What can hang from each mark:
j941: j305 j347 j611
j347: j38 j354 j941
j305: j354
j38: j347 j611
j354: j305
j916: j941
j611: j38

Every row comes from one small tree of marks. Brackets hold a mark, then the marks that hang from it, in the order of their numbers. Every link used is in the known rows. Which tree was each row made from?
Known rows:
[j611 [j38 [j347 j354 j941]]]: [ 0.45  2.50  2.51 -0.90  2.36 -2.14 -5.62  0.51 -0.22 -1.96 -3.17 -0.32
  2.63 -0.34 -1.51 -0.16  0.01 -2.29  1.16 -0.83  1.84 -0.02 -3.17  2.20]
[j941 [j347 j354]]: [ 1.35  3.07  0.67 -0.76  1.33 -2.21 -0.58 -0.11 -0.16 -1.36 -0.70 -1.69
  3.10 -0.57 -2.86  3.34 -0.29  0.25  1.44 -0.40  0.47 -0.09 -2.33  1.52]
[j941 [j305 j354] j347 j611]: [-0.25  2.56 -1.59 -0.39  2.64 -1.94  1.88  1.42 -1.07  2.14 -0.83 -1.26
  3.88  0.85 -1.91  4.13 -0.91  0.82  2.76 -1.44  1.48 -0.07 -0.38  2.40]
[j38 j347]: [ 1.39  1.42  1.80 -2.88  1.37 -2.50 -1.44  0.19  0.74  0.63 -3.51 -0.94
  2.00  0.16 -1.37  1.12 -1.82 -2.59  0.60 -1.46  1.01 -0.82 -1.27  3.08]
[j941 j305 [j611 [j38 j347]]]: [-0.88  0.67  0.37 -0.52  3.14 -2.88 -0.90  0.46  0.94  1.54 -5.64 -0.53
  2.57  0.33 -1.18 -0.47 -1.33 -2.12  2.38  0.18  2.63 -0.13  0.21  2.31]
[j941 j305 [j347 j38 j354]]: [-0.14  2.96 -1.36 -0.52  1.64 -1.11  0.13 -0.55 -1.52 -0.32 -0.96 -0.19
  3.03 -0.37 -3.86  3.95  1.45 -0.93  3.97  0.02  0.96 -0.78 -3.52  0.60]
[j941 [j347 j38 j354]]: [ 0.53  3.58 -0.16 -1.75  1.07 -0.99 -0.50 -0.37 -0.80 -1.44 -0.50 -0.87
  2.94 -0.55 -4.80  3.26  0.94 -0.32  3.17 -0.39  0.47 -0.01 -3.33  0.87]
[j611 [j38 [j347 [j354 j305]]]]: [ 1.85  1.65  2.05 -1.21  2.91 -2.83 -4.80 -0.24  1.19 -0.57 -4.38 -1.05
  1.81 -0.79 -1.61  1.31  0.46 -2.48  3.50 -2.07  0.81  0.61 -2.88  1.52]
[j347 j941]: [ 0.70  1.96  2.12 -0.92  0.97 -2.09 -1.83  1.33 -0.77 -1.22 -2.24 -1.13
  2.67  0.43 -1.90  1.30  0.11 -1.99  0.06 -1.97 -0.20  0.50 -2.40  4.06]
[j38 j347 j611]: [-0.78  0.76  1.04 -2.70  0.78 -2.25 -0.58  0.49 -0.02  0.86 -3.99 -2.32
  1.71 -0.30 -1.46  0.96 -1.92 -1.56  0.07 -2.98  1.58  0.52 -0.19  3.06]
[j347 [j38 j611] j354]: [-2.51  2.21  0.59 -1.05 -0.28 -1.51 -0.04  0.54 -0.98 -0.70 -2.92 -1.86
  0.80 -1.06 -3.96  1.92  2.31 -0.43  1.94 -2.25  0.08  1.68 -2.19  0.73]
[j611 j38]: [-0.31  2.21  1.05  0.04  2.87 -3.35 -1.58  0.55  0.25 -0.47 -3.51 -0.89
  2.64 -0.37 -2.54  0.61 -0.68 -2.97  0.55 -0.56  0.28  0.26 -0.30  3.17]
[j916 [j941 j347]]: [ 1.14  3.24  1.07 -1.37  2.62 -1.13  0.06 -0.41 -0.41 -1.84 -1.11 -3.76
  4.10 -1.33 -3.01  3.44 -1.16 -1.13  1.02 -0.22  0.52 -1.35 -0.71  4.57]
[j347 j354]: [ 0.02  2.38  2.03 -0.32  0.60 -3.30 -1.27  0.26 -0.01 -0.44 -2.59 -1.03
  1.57 -1.00 -1.90  2.06  0.93 -0.91  0.52 -0.87 -0.42  0.51 -2.38  1.26]
[j941 [j347 j38] j611]: [ 0.19  2.55 -0.26 -1.94  1.17 -0.90  1.93  0.46  0.14 -0.72 -1.45 -1.44
  3.50  0.32 -5.23  2.09  0.40  0.57  3.17 -0.24  1.10  0.39 -1.03  2.14]
[j611 [j38 [j347 [j941 [j305 j354]]]]]: [-0.27  2.80  0.15 -0.65  4.40 -1.87 -3.89  1.42 -1.52  1.59 -2.54  0.82
  3.08  1.02 -0.44  1.72 -1.36 -3.48  1.87 -2.32  2.45 -1.01 -2.04  3.90]
[j347 [j38 j611] j354 j941]: [-2.14  2.37  1.52 -0.89 -0.50 -0.81 -1.73  1.22 -2.06 -1.89 -2.30 -1.90
  1.49 -0.57 -3.64  1.40  2.91 -0.28  1.72 -2.74  0.45  2.15 -3.56  1.56]
[j347 [j941 j611]]: [ 0.01  1.38  2.55 -0.94  0.53 -2.06 -0.53  1.66 -0.04 -1.08 -2.97 -1.77
  3.11  0.20 -2.28  0.14  0.84  0.07  0.65 -1.53  0.32  1.40 -1.07  3.36]
[j611 [j38 j347]]: [ 0.76  1.93  1.16 -1.79  3.04 -2.95 -2.61  0.00  0.89  0.09 -4.06 -0.49
  2.49 -0.17 -1.64  0.00 -1.91 -3.59  1.02 -0.81  1.59 -0.67 -0.69  3.24]
[j916 [j941 j347 j611]]: [ 0.41  2.40  1.37 -1.27  2.50 -1.05  1.13 -0.01  0.35 -1.64 -2.21 -4.31
  4.44 -1.27 -3.10  2.13 -0.36  0.96  1.64  0.20  0.93 -0.36  0.29  3.98]

Write each row's tree:
[-1.47  1.61  0.00 -1.61  1.97 -1.27 -1.72  1.95 -2.42  2.28 -2.35 -0.98
  2.16  0.81 -0.05  2.66 -1.20 -1.59  0.90 -4.37  2.27  0.10 -1.55  3.73]
[j38 [j347 [j941 [j305 j354]]] j611]
[-0.97  2.35  2.62  1.07  1.77 -2.68 -3.06  1.50  0.18 -2.41 -3.70 -1.39
  2.73 -0.58 -2.41 -0.49  1.89  0.20  1.50 -0.37  1.03  2.16 -1.72  1.82]
[j347 j354 [j941 [j611 j38]]]
[-0.03  1.30  1.37 -1.60  2.66 -2.87 -1.53  0.60  1.81  0.17 -5.08 -0.97
  2.64 -0.03 -1.95 -1.01 -1.36 -1.36  1.51 -0.28  2.33  0.51  0.41  2.60]
[j941 [j611 [j38 j347]]]
[-1.23  0.35  0.56 -1.75  1.12 -1.27 -1.68  1.28 -1.62  0.54 -4.12 -1.81
  2.34  0.44 -0.16  0.91 -0.90 -1.83  0.89 -3.25  2.09 -0.11 -1.47  3.70]
[j38 [j347 [j941 j305]] j611]
[-0.42  1.67  2.26 -0.68  2.11 -3.04 -2.64  0.56  1.80 -0.52 -4.68 -0.96
  1.92 -0.74 -1.90 -0.95 -0.03 -0.34  1.93  0.28  1.94  0.77 -0.89  0.79]
[j941 [j611 [j38 [j347 j354]]]]
[ 0.52  1.50  3.22 -1.83  0.30 -1.96 -3.05  0.93  0.67 -1.23 -3.40 -1.27
  2.46 -0.11 -1.12 -0.13  0.72  0.60  1.37 -1.13  1.55  1.11 -2.46  1.32]
[j38 [j347 j354 [j941 j611]]]
[-0.86  1.43  1.81 -1.26  0.19 -0.61 -2.65  1.15 -1.47 -1.97 -2.89 -2.50
  1.22 -0.68 -3.72  2.29  4.19 -0.08  3.84 -4.51 -0.10  2.99 -4.54  1.54]
[j347 [j38 j611] [j354 j305] j941]
[ 2.18  1.78  2.75 -0.99  2.93 -1.95 -6.54  0.28  0.55 -1.81 -3.60 -1.01
  2.35 -0.66 -1.62  0.65  1.20 -2.23  3.20 -2.75  1.08  0.95 -4.18  2.18]
[j611 [j38 [j347 [j354 j305] j941]]]
[ 0.04  0.47  1.34 -1.75  1.26 -1.87 -1.18  1.04 -0.16  0.69 -4.23 -0.61
  3.07  0.71 -0.31  0.26 -0.17 -1.01  2.01 -1.39  2.22 -0.12 -1.55  3.25]
[j38 [j347 [j941 j305 j611]]]
[ 0.34  1.27  2.95  0.63  2.37 -2.64 -3.83  1.24  0.60 -2.24 -3.99 -2.06
  2.41 -0.46 -2.56  0.34  3.21  0.42  3.35 -1.94  0.41  2.76 -2.99  1.76]
[j347 [j354 j305] [j941 [j611 j38]]]
[ 0.03  2.93  1.73 -0.50  1.66 -1.04  0.23  0.01  0.30 -2.30 -1.66 -4.46
  3.89 -1.92 -3.10  2.68  0.85  1.93  1.95  0.68  0.73  0.16 -0.84  2.14]
[j916 [j941 [j347 j354] j611]]
[-0.76  3.04 -2.10  0.97  4.79 -2.19  0.69  1.56 -0.77  1.46 -1.51 -0.90
  4.19  0.59 -2.54  3.08 -1.13  0.04  3.12 -0.71  2.29  0.03  0.31  2.48]
[j941 [j305 j354] j347 [j611 j38]]
[ 0.88  2.28  2.34 -1.31  0.72 -1.02 -3.52  0.71 -0.53 -1.85 -1.95 -0.79
  1.61 -0.39 -3.82  2.44  4.23 -1.40  4.08 -3.20 -0.99  1.79 -5.62  1.46]
[j347 j38 [j354 j305] j941]
[-0.58  1.87  2.29  0.30  2.33 -2.59 -1.88  1.64  0.18 -1.79 -3.87 -1.47
  3.40  0.12 -2.57 -0.86  0.71 -0.76  1.14 -0.60  0.94  1.60 -0.61  3.39]
[j347 [j941 [j611 j38]]]
[-0.30  1.70  0.85 -1.67  1.84 -1.44 -1.49  2.05 -0.68  2.14 -2.69 -0.25
  2.69  1.15 -0.17  1.94 -0.31 -0.81  1.95 -2.70  2.24 -0.04 -1.56  2.95]
[j38 [j347 [j941 [j305 j354] j611]]]
[-2.06  3.43  0.36 -1.35  1.27  0.38 -0.01 -0.40 -1.65 -2.35 -1.32 -4.49
  2.86 -2.15 -4.66  3.31  1.59  0.43  2.53 -1.04  0.97 -0.01 -1.79  2.28]
[j916 [j941 [j347 [j38 j611] j354]]]
[-0.94  2.33 -0.75  1.49  3.11 -2.41 -0.16  0.25 -0.31 -0.65 -2.97 -1.34
  3.70 -0.51 -2.64  1.64  0.45  0.75  3.39  1.13  2.03  0.29 -0.86  0.64]
[j941 j305 [j347 j354] [j611 j38]]
[-1.42  1.40  0.80 -0.84  0.70 -0.91  0.47  1.20 -1.09  0.10 -3.42 -0.47
  2.66  0.67 -3.19  0.92  2.53 -1.05  3.26 -1.24  0.78  0.77 -2.46  2.53]
[j347 j38 [j941 j305 j611]]
[-0.93  2.44 -1.03 -0.36  1.15 -0.86  1.41  0.18 -0.75  0.01 -1.94 -1.09
  2.92  0.17 -4.19  2.81  2.13  1.13  4.67  0.53  1.30  0.23 -2.64 -0.14]
[j941 j305 [j347 j38 j354] j611]
[-1.34  3.03  0.52 -0.29  3.19 -2.06  0.06  0.79 -1.29  1.88 -2.00 -1.86
  2.43 -0.94 -1.00  4.62  0.09 -2.49  1.26 -1.57 -0.01 -1.40 -0.75  4.24]
[j916 [j941 [j305 j354]]]
[-2.35  1.52  1.10  1.13  3.65 -2.31  0.02  0.37  0.24 -0.35 -5.37 -2.98
  2.86 -1.45 -1.64  0.51  0.76 -1.72  2.30  1.06  1.11 -0.28  0.77  3.66]
[j916 [j941 j305 [j611 j38]]]
[-0.12  3.04  2.04 -1.25  0.40 -1.28 -2.46  0.63 -0.94 -2.04 -1.76 -0.21
  1.93 -0.42 -3.71  1.65  2.70 -1.25  2.08 -1.35 -0.21  0.95 -4.49  1.40]
[j347 j38 j354 j941]
[-0.22  1.87  1.33  0.12  2.91 -2.22 -4.91  0.13 -0.81 -0.84 -4.00  0.16
  2.71 -0.37 -0.52  0.48 -0.03 -2.62  2.16 -0.42  2.24 -0.47 -3.16  1.94]
[j611 [j38 [j347 j354 [j941 j305]]]]
[-1.31  1.21  0.93 -1.29  0.32 -1.47 -0.97  0.38 -0.58 -0.36 -3.37 -2.62
  0.50 -1.11 -3.88  2.81  3.55 -0.47  3.89 -3.94 -0.49  2.46 -3.47  0.92]
[j347 [j38 j611] [j354 j305]]
[-1.25  3.44 -0.23 -1.05  2.08 -1.07 -0.89  1.74 -2.37  1.59 -0.93  0.98
  2.49  0.88 -2.70  3.85  1.80 -2.78  2.68 -2.60  0.46 -0.19 -3.59  2.89]
[j347 j38 [j941 [j305 j354]]]
[-0.56  1.12  1.78 -2.36  0.55 -1.43 -2.47  1.16 -0.87 -0.51 -3.47 -2.40
  2.32  0.02 -1.03  0.36 -1.38 -1.35 -0.17 -3.40  1.83  0.63 -1.19  4.05]
[j38 [j347 j941] j611]
[-2.66  2.80  0.36  1.18  4.39 -2.33 -0.17  1.37 -0.44  1.33 -3.53 -2.36
  3.26 -1.01 -1.44  2.41  0.76 -1.41  2.33 -0.29  1.33 -0.23  0.86  3.66]
[j916 [j941 [j305 j354] [j611 j38]]]
[ 0.49  3.87  0.48 -2.36  2.57  0.05  0.31 -0.48 -0.66 -2.01 -0.70 -2.92
  3.86 -1.28 -4.87  3.35  0.18 -1.79  2.63 -0.06  0.41 -1.41 -1.63  3.80]
[j916 [j941 [j347 j38]]]
[ 0.35  0.48  1.70 -2.19  0.58 -2.09 -2.58  0.39  0.55  0.38 -4.37 -2.85
  0.88 -0.98 -1.16  2.07  0.80 -0.21  2.40 -4.14  1.04  1.64 -2.45  1.71]
[j38 [j347 [j354 j305]] j611]
[ 2.07  1.40  1.13 -0.95  1.21 -2.03 -0.63  0.24  0.86 -1.03 -2.05 -3.00
  3.07 -0.45 -3.13  3.42  1.73  2.16  4.05 -1.99  0.34  1.89 -2.50  0.98]
[j941 [j347 [j354 j305]] j611]
[-2.12  3.25 -3.30 -1.02  2.42 -0.40  1.96  1.27 -3.14  2.21 -0.38 -1.32
  2.95  0.75 -4.01  5.15 -0.28 -0.54  3.10 -3.14  1.73 -0.05 -1.19  2.29]
[j941 [j305 j354] [j347 [j38 j611]]]
[-0.46  2.76  0.40 -0.23  2.28 -1.95 -1.30  1.93 -1.99  1.48 -1.31  0.00
  2.86  0.78 -0.82  3.58  0.28 -2.14  1.15 -3.12  0.41 -0.05 -2.33  3.82]
[j347 [j941 [j305 j354]]]
[-2.05  2.40  0.71  0.10  2.82 -2.09  1.20  1.17 -0.41  1.94 -2.94 -2.68
  2.69 -0.91 -1.18  3.44  0.95 -0.42  1.86 -1.13  0.65 -0.22  0.10  3.66]
[j916 [j941 [j305 j354] j611]]
